Each row comes from the steps of one walk. Every step used is in the known rows, and no mark comes twice. Write the walk behind each row, first mark first.
Known rows
s, q, r: [ 1.44  3.36  2.47 -1.64  2.03  0.92  1.18  5.61 -2.10 -0.94 -1.77 -4.22
 -0.85  0.91 -0.25  2.77  2.92 -1.85  0.75 -0.91 -3.89 -6.00  0.09 -0.67
  0.34  1.56  0.44 -0.37  3.21]
s, q: [ 1.90  2.16 -1.04 -3.24  0.68  0.89  1.31  3.03 -1.62 -0.84 -2.12 -1.41
 -1.13  0.55 -1.63  1.71  2.05 -1.31  1.02  0.51 -1.77 -2.30  0.88 -0.86
  0.80  3.39  0.28 -1.02  0.67]
q, s, u: [ 2.13  1.34 -1.05  0.21 -0.78  0.08 -2.61  3.99 -0.41 -2.30 -1.37  3.02
 -0.27 -1.37  0.61 -1.92  1.97  3.87 -0.76  1.30 -2.04  2.28  0.95 -6.44
 -1.94  1.83  2.06  1.19  4.79]
r, q, v: [ 1.70  0.38 -3.09  5.18  1.53  4.09  2.22 -0.02  1.94  2.75 -0.65 -3.00
 -0.31  0.84 -0.90 -3.94 -1.29 -1.99 -1.91 -1.02 -2.52 -4.08  0.01 -4.52
 -1.10 -2.78  0.04 -1.88  2.52]
e, q, r: [-0.31  2.54  0.04 -0.08  0.35  2.55  3.23  6.50 -1.75 -0.80 -0.97 -3.95
 -1.36 -0.63  1.56 -0.47  2.10 -0.83  1.75 -0.93 -6.30 -6.28  0.84 -0.34
 -0.54  0.94  1.42  0.25  4.23]
y, v, q, r: [-2.97  5.03  1.42  4.65  1.82  2.23  3.31 -0.54 -3.51  2.00 -1.91 -4.38
 -0.37 -0.96  2.45 -0.70 -3.41  1.21  0.87 -1.77  2.40 -7.33  0.91 -3.82
 -2.05 -0.10  1.90 -2.71  2.79]
r, u, s, q, v, y: [ 3.62  2.09 -2.83  0.69  1.22  4.62  1.86  4.44 -1.11  6.14 -4.22 -0.17
 -0.76 -5.83 -1.60 -1.81  3.35  1.43 -2.66  1.00 -0.54 -1.17  2.93 -1.91
  3.78 -1.84  3.48  2.82  3.20]
y, v: [-2.99  3.10  1.15  4.40  0.78  0.50  3.72 -2.85 -1.30  2.70 -1.04 -1.33
 -0.40 -0.44  0.10  0.99 -1.70  1.52  0.10 -1.08  3.73 -3.42  0.31 -0.99
 -0.65  0.77  2.68 -0.95  0.52]
s, q, r, u: [ 2.95  5.59  0.74 -1.32  0.61  3.36  1.04  5.73 -1.15  1.06 -2.85 -4.32
  1.24 -1.11 -0.43  2.15  2.87 -0.51 -2.01 -1.03 -2.71 -2.70  1.23 -0.12
  1.96  1.89  2.23  2.46  3.81]
h, u, r: [ 2.07 -1.88 -1.61  0.27 -2.06  4.53 -0.74  0.86 -3.06 -1.35 -1.78  1.91
 -0.74 -0.90 -4.60 -1.66  0.74  2.35 -0.45  3.04 -1.03  1.35  1.23 -2.40
  4.19  0.25  1.37  3.70  1.21]
s, u, r, q, v: [ 3.87  3.18 -1.77  6.54 -0.86  4.27  2.57  3.43 -2.58  1.28  1.42 -1.09
  0.81 -1.06 -1.99 -5.92  2.00  1.86 -5.54  1.83 -3.52 -0.80  3.32 -5.98
 -2.14 -1.52  1.81  2.79  4.69]
u, r, q: [ 1.72  1.12 -3.43  2.41 -0.65  4.59  1.57  1.89 -3.10 -1.83  1.04 -1.96
 -0.78 -1.44 -1.85 -2.87  0.80 -1.19 -2.40  1.81 -2.79 -1.06  3.47 -1.42
 -3.28  1.61 -1.47  2.35  0.89]
v, q, e: [ 0.00  0.73 -2.44 -1.90  1.55  4.74 -2.42  2.60 -1.64 -1.16 -3.32 -1.19
  0.40 -2.06  0.51 -1.78 -2.97 -0.79  2.64 -0.26 -3.20 -3.31 -0.16 -5.16
 -1.66  1.90 -1.59 -2.04  2.36]
q, r, u: [ 1.07  3.79  1.73  2.20 -0.25  2.69 -0.21  3.12  0.44  2.03 -0.78 -3.46
  2.51 -1.84  1.19  0.69  0.72  1.11 -3.39 -1.80 -0.99 -0.74  0.11  0.64
  1.21 -1.46  2.21  3.75  3.72]
d, u, s: [ 3.78  1.31  1.86 -1.44  2.07 -2.17  0.39  3.60 -2.21 -1.22  0.41  6.15
 -0.05 -4.01 -3.59 -2.97  0.42 -1.56  0.61  1.05 -0.50 -0.69  4.65 -0.17
 -1.40 -4.30  0.23  2.51  1.29]
d, u, h: [ 2.46  3.90  3.89 -1.28  2.77  3.00  0.06  1.79 -2.83 -3.97  2.37  5.16
  1.06 -1.03 -2.18 -2.30 -0.39 -3.63 -0.49 -1.68 -1.76 -0.25  5.45  1.74
 -0.96 -0.42  0.43  3.58 -1.81]
r, u, h: [ 1.69  5.06  0.98 -1.58 -0.07  5.32  0.71  0.74  0.22 -0.55  0.62  1.14
  2.77 -1.83 -0.40 -0.04  0.03 -0.76 -3.94 -1.82  1.26  3.47  3.07  2.17
  1.65  1.39  2.84  6.93 -0.42]
y, v, q, r, u: [-1.59  7.10 -0.17  4.86  0.55  4.41  3.15 -0.20 -2.41  3.91 -2.71 -4.57
  1.45 -2.72  2.02 -1.05 -3.35  2.60 -1.68 -1.52  3.66 -4.29  1.69 -3.62
 -0.93  0.12  3.41 -0.38  3.34]
d, u, s, q: [ 5.05  2.91  0.99 -4.14  2.62 -1.40  1.47  6.04 -3.62 -1.81 -1.39  5.13
 -0.98 -3.37 -4.67 -1.80  2.52 -2.63  1.43  1.64 -2.01 -2.44  5.38 -0.75
 -0.52 -1.40  0.23  1.63  1.73]
h, u, s: [ 3.15 -3.12  0.25 -2.85 -0.40  0.18 -0.29  2.18 -0.28 -1.18 -2.78  5.73
 -0.93 -1.68 -4.42 -1.40 -0.15  0.85  1.42  1.46  0.97  0.66  0.62 -3.80
  5.39 -3.21  2.29  3.89  3.04]
r, u, s, q: [ 4.34  4.27 -1.92 -4.20 -0.24  0.90  2.01  5.33 -0.82  1.57 -2.94  1.12
  0.91 -4.30 -3.03  0.37  2.91 -0.06 -1.88  1.41  1.04  1.15  3.29 -0.16
  2.11  0.36  2.90  4.76  3.06]
q, e: [-0.64  0.14  0.80 -0.59  2.07  3.32 -2.66  3.05  0.20 -0.63 -2.28 -0.49
  0.56 -1.11 -0.78  1.39 -0.54 -1.35  1.70 -1.72 -4.28 -2.85 -2.09 -2.23
 -0.61  1.07 -0.64  0.88  2.77]

Write each row's walk
[ 2.26 -0.53 -0.87  0.31  3.08  1.85  2.65  4.74 -2.42  3.73 -3.27  0.04
 -3.52 -3.75 -1.56 -1.02  3.52 -0.60  0.90  1.34 -2.24 -6.13  1.78 -2.74
  1.95 -2.60  1.45 -0.36  2.53]
u, s, q, v, y
[ 3.45  2.99 -1.10 -0.17  0.97  4.77 -0.22  4.77 -0.56 -5.91  0.40  3.33
 -0.30 -0.58  0.33 -3.73  0.81 -1.08 -2.34 -1.15 -4.25  0.91  3.79 -7.44
 -3.99  3.20  1.04  3.66  4.60]
r, q, s, u, h
[-2.67  3.67 -3.62  2.39  0.50  2.75  1.33 -1.44 -2.79  0.64 -3.49 -1.00
 -1.80 -2.24  1.58 -1.62 -3.25  3.24  2.33  0.67  3.06 -4.34  1.53 -6.46
 -3.41  2.99  2.17 -4.00  2.40]
y, v, q, s
[-0.72 -1.04 -4.65  4.20  1.10  6.39  3.54  3.11 -1.31  5.10 -2.39 -2.96
 -3.65 -2.48  1.44 -3.98  2.06  1.45  1.27 -0.07 -5.98 -5.61  0.92 -2.55
  1.68 -0.35  2.23 -2.99  2.01]
e, q, v, y
[ 3.14  0.75 -2.61  8.45 -0.05  6.70  1.48  3.54 -3.83  2.83  0.86 -0.68
 -0.87 -3.32 -0.09 -6.81  2.64  2.52 -5.54  1.54 -4.37 -0.57  3.90 -6.56
 -1.49 -1.18  1.23  2.02  3.81]
s, u, r, q, v, y
[ 2.10  3.43  2.12 -1.60  0.49  2.23 -1.46  4.58 -1.71 -5.65  0.48  4.53
  0.06 -0.87  0.67 -1.21  1.95  1.54 -1.26  0.12 -2.75  1.81  2.71 -4.83
 -2.02  2.48  2.72  4.26  3.64]
q, s, u, h
[ 2.46  2.65 -0.28  1.62  0.00  2.31 -0.34  2.19 -5.41 -1.44  1.48  2.53
  0.35 -3.04 -3.85 -3.39  1.25  0.01 -1.01  2.32 -2.27  0.12  5.08  1.28
 -2.49 -0.84 -0.49  2.47 -0.68]
d, u, r
[ 2.88  1.53  0.41 -5.04  1.68 -1.99  2.68  5.45 -2.32 -1.63 -2.00  1.65
 -1.74 -1.98 -2.93  1.14  3.18 -1.96  1.62  1.78 -0.63 -3.26  2.22 -0.72
  0.40 -0.11  0.74  1.71  2.36]
u, s, q
[ 2.26  4.34 -0.80 -1.33 -0.28  2.69  4.17  8.45 -1.15  0.78 -1.89 -2.13
 -0.24 -4.51  0.21 -1.20  2.66  0.04 -0.52 -0.18 -4.46 -3.84  2.91  0.04
  0.72 -0.58  3.42  4.90  6.17]
e, q, r, u, s
[ 3.30  1.25 -3.75  1.37 -0.09  2.64 -1.45  4.24  0.38 -3.20 -1.19  1.98
 -0.54 -0.93  0.61 -4.45  0.89  0.99 -1.99  0.17 -3.86  1.61  2.27 -8.88
 -4.02  2.41  0.49  0.88  5.54]
r, q, s, u
[ 2.23  2.15 -4.20 -1.37 -1.10  1.69 -2.23  3.58 -2.23 -2.94 -2.50  2.10
 -0.08 -1.98  1.57 -4.54 -0.56  3.81  0.56  2.62 -1.54  1.40  2.57 -8.89
 -3.07  2.27  0.97 -1.89  4.21]
v, q, s, u
[ 2.07  3.31 -5.04 -0.77 -2.41  3.90  1.88  8.32 -4.47 -3.33 -1.43  0.69
 -2.19 -3.46 -0.49 -3.72  4.29  3.96  0.68  3.85 -7.14 -0.62  4.11 -5.06
 -3.03  4.80  2.71  2.57  5.91]
e, q, s, u, r
[ 5.41  3.37  0.67 -0.90  3.42 -0.10  2.49  5.30 -2.82  0.87 -1.86  3.31
 -0.95 -2.79 -5.33 -2.85  2.34 -2.13  0.75  1.74 -2.42 -5.50  4.47 -1.65
  0.31 -4.42  1.30  0.11  2.81]
d, u, s, q, v
[ 1.92  2.49 -4.32 -1.80 -1.19  2.15  1.22  7.49 -1.56 -2.63 -2.33  1.68
 -2.03 -2.13  0.60 -3.26  3.24  3.27  1.44  1.75 -6.25 -0.26  2.32 -6.29
 -2.08  4.29  3.23  0.58  5.93]
e, q, s, u
[-0.01  1.07 -5.63 -2.69 -0.87  3.08  1.29  5.39 -1.04 -2.29 -3.03 -0.27
 -3.31 -1.81  0.69 -1.45  1.80  1.40  3.50  1.49 -5.83 -2.77  1.41 -3.29
 -1.76  4.19  1.58 -0.84  3.50]
e, q, s
[-0.89  5.88 -3.15  4.27 -0.92  3.85  1.91  1.30 -6.26 -0.40 -2.50 -0.27
 -1.06 -3.43  0.35 -3.45 -1.12  5.64 -0.32  2.89  1.60 -2.36  4.22 -8.20
 -4.52  3.59  3.29 -0.59  4.27]
y, v, q, s, u, r
[-0.76 -2.44 -1.10  6.78  2.13  4.51  0.17 -0.98 -0.46  6.46 -1.67 -1.89
 -2.31 -1.81  1.68 -2.64  0.69  1.72 -0.90 -0.37 -1.88 -3.59 -0.67 -2.24
  1.97 -3.40  1.22 -2.53  0.20]
q, v, y
[ 3.93 -3.66 -1.55 -0.56  1.84  4.54  0.99  4.10 -2.00  3.04 -5.53  3.27
 -3.78 -2.84 -4.26 -2.08  2.28  0.97  1.59  1.69 -2.20 -3.54  1.12 -6.27
  7.40 -2.96  3.21  1.11  3.49]
h, u, s, q, v, y
[-3.00  4.25 -1.14  2.79  2.37  4.77  1.25 -0.46 -2.69  1.73 -3.71 -2.00
 -0.05 -2.07  0.57 -0.48 -4.10  0.75  2.53 -1.66  0.67 -6.06  0.15 -5.94
 -2.29  2.17  0.98 -2.70  2.84]
y, v, q, e
[ 3.04  2.39 -0.99 -1.38 -0.84 -0.02  1.04  2.79  0.38  2.10 -1.32  2.29
  1.98 -4.78 -1.80 -0.94  0.87  1.10 -2.88  0.62  2.45  2.99  2.51  0.35
  1.62 -2.12  2.57  5.72  2.49]
r, u, s
[ 3.17 -2.11 -5.66  0.49 -1.62  7.50 -1.78  2.27 -2.39 -3.43 -3.02  1.99
 -2.02 -1.52 -4.19 -3.46  0.28  1.62 -0.27  3.01 -3.75  0.52  2.24 -7.13
  1.18  2.28  0.70  3.44  3.78]
h, u, r, q, s
[ 0.94 -0.96 -4.44  8.01  0.93  8.29  1.77  1.02 -3.39  3.39  0.08 -3.49
 -2.42 -3.16 -0.41 -5.14  1.15  0.16 -3.12  1.37 -4.13 -3.92  2.72 -3.18
 -1.66 -1.06 -0.75  0.39  1.06]
u, r, q, v, y
[ 3.80  2.37 -4.11  2.15  0.47  5.05 -1.12  3.92 -4.28 -3.74  0.11  2.60
 -0.99 -3.81 -3.34 -5.46  0.83 -0.71 -0.90  2.28 -4.88 -0.72  6.25 -3.53
 -5.38  1.24 -1.47  1.76  1.90]
d, u, r, q, s
[ 4.45 -0.70  2.18 -4.17  1.28  1.16  0.92  6.76 -2.03 -2.01 -4.22  2.29
 -1.87 -1.16 -4.72  1.05  2.09 -0.94  2.11  0.88 -2.28 -4.18  0.78 -4.40
  5.69 -1.92  2.57  3.93  5.47]
h, u, s, q, r
[ 1.44  0.84 -5.22  1.97 -0.72  5.05 -0.49  3.16 -3.06 -3.45 -0.36 -1.49
 -2.02 -2.64 -1.24 -2.78  1.35  0.32 -1.28  2.66 -4.15 -1.48  3.00 -3.84
 -4.96  3.11 -1.18  2.00  2.78]
u, r, q, s
[ 1.08 -0.03 -2.26  0.87  2.45  5.57 -1.36  3.41  1.01 -1.47 -1.78 -1.10
  0.05 -1.09 -0.67 -1.63 -1.38 -3.66  0.38 -2.84 -5.92 -3.18 -0.50 -5.12
 -2.77  1.60 -2.17  0.70  3.82]
r, q, e
[ 3.69  2.83 -1.86  3.42 -1.67  3.09  1.44  4.32 -3.41 -2.03  2.14  0.57
  0.96 -1.56 -1.49 -4.87  2.31  1.13 -4.71  1.71 -3.06  2.08  4.31 -4.90
 -3.21  1.48  0.71  3.85  3.78]
s, u, r, q
[ 3.70 -1.46 -4.07  4.41 -0.81  7.79  1.22  0.84 -1.81  0.86 -1.92 -0.53
 -0.92 -0.03 -5.16 -4.67 -0.29  0.87 -1.97  2.25 -2.99 -1.84  1.17 -5.93
  3.38 -1.89  1.75  2.30  3.39]
h, u, r, q, v
[ 3.37 -1.92 -4.11  1.23 -1.72  6.71  0.15  1.39 -2.45 -2.11 -1.52  1.33
 -0.99 -0.75 -4.88 -3.70 -0.13  0.41 -1.43  1.93 -2.51  0.78  2.61 -4.92
  2.60  0.99  0.51  3.71  2.22]
h, u, r, q
[ 2.60  3.96 -0.72 -0.87  0.52  2.17  0.66  4.67 -1.85  0.81 -2.18 -1.71
  1.61 -4.57  1.08 -2.60 -1.27  0.69 -1.37  0.52  0.60 -2.32  2.94 -2.56
 -0.39 -2.67  1.02  2.71  4.46]
v, q, r, u, s
[ 3.49  2.42 -1.93  2.41  2.08  6.78 -1.27  5.01 -4.43 -2.77  0.00  1.58
  0.32 -3.80 -4.43 -4.40  0.16 -2.89 -0.81  0.39 -6.97 -2.54  4.93 -3.00
 -4.61  0.69 -2.09  2.95  2.38]
d, u, r, q, e
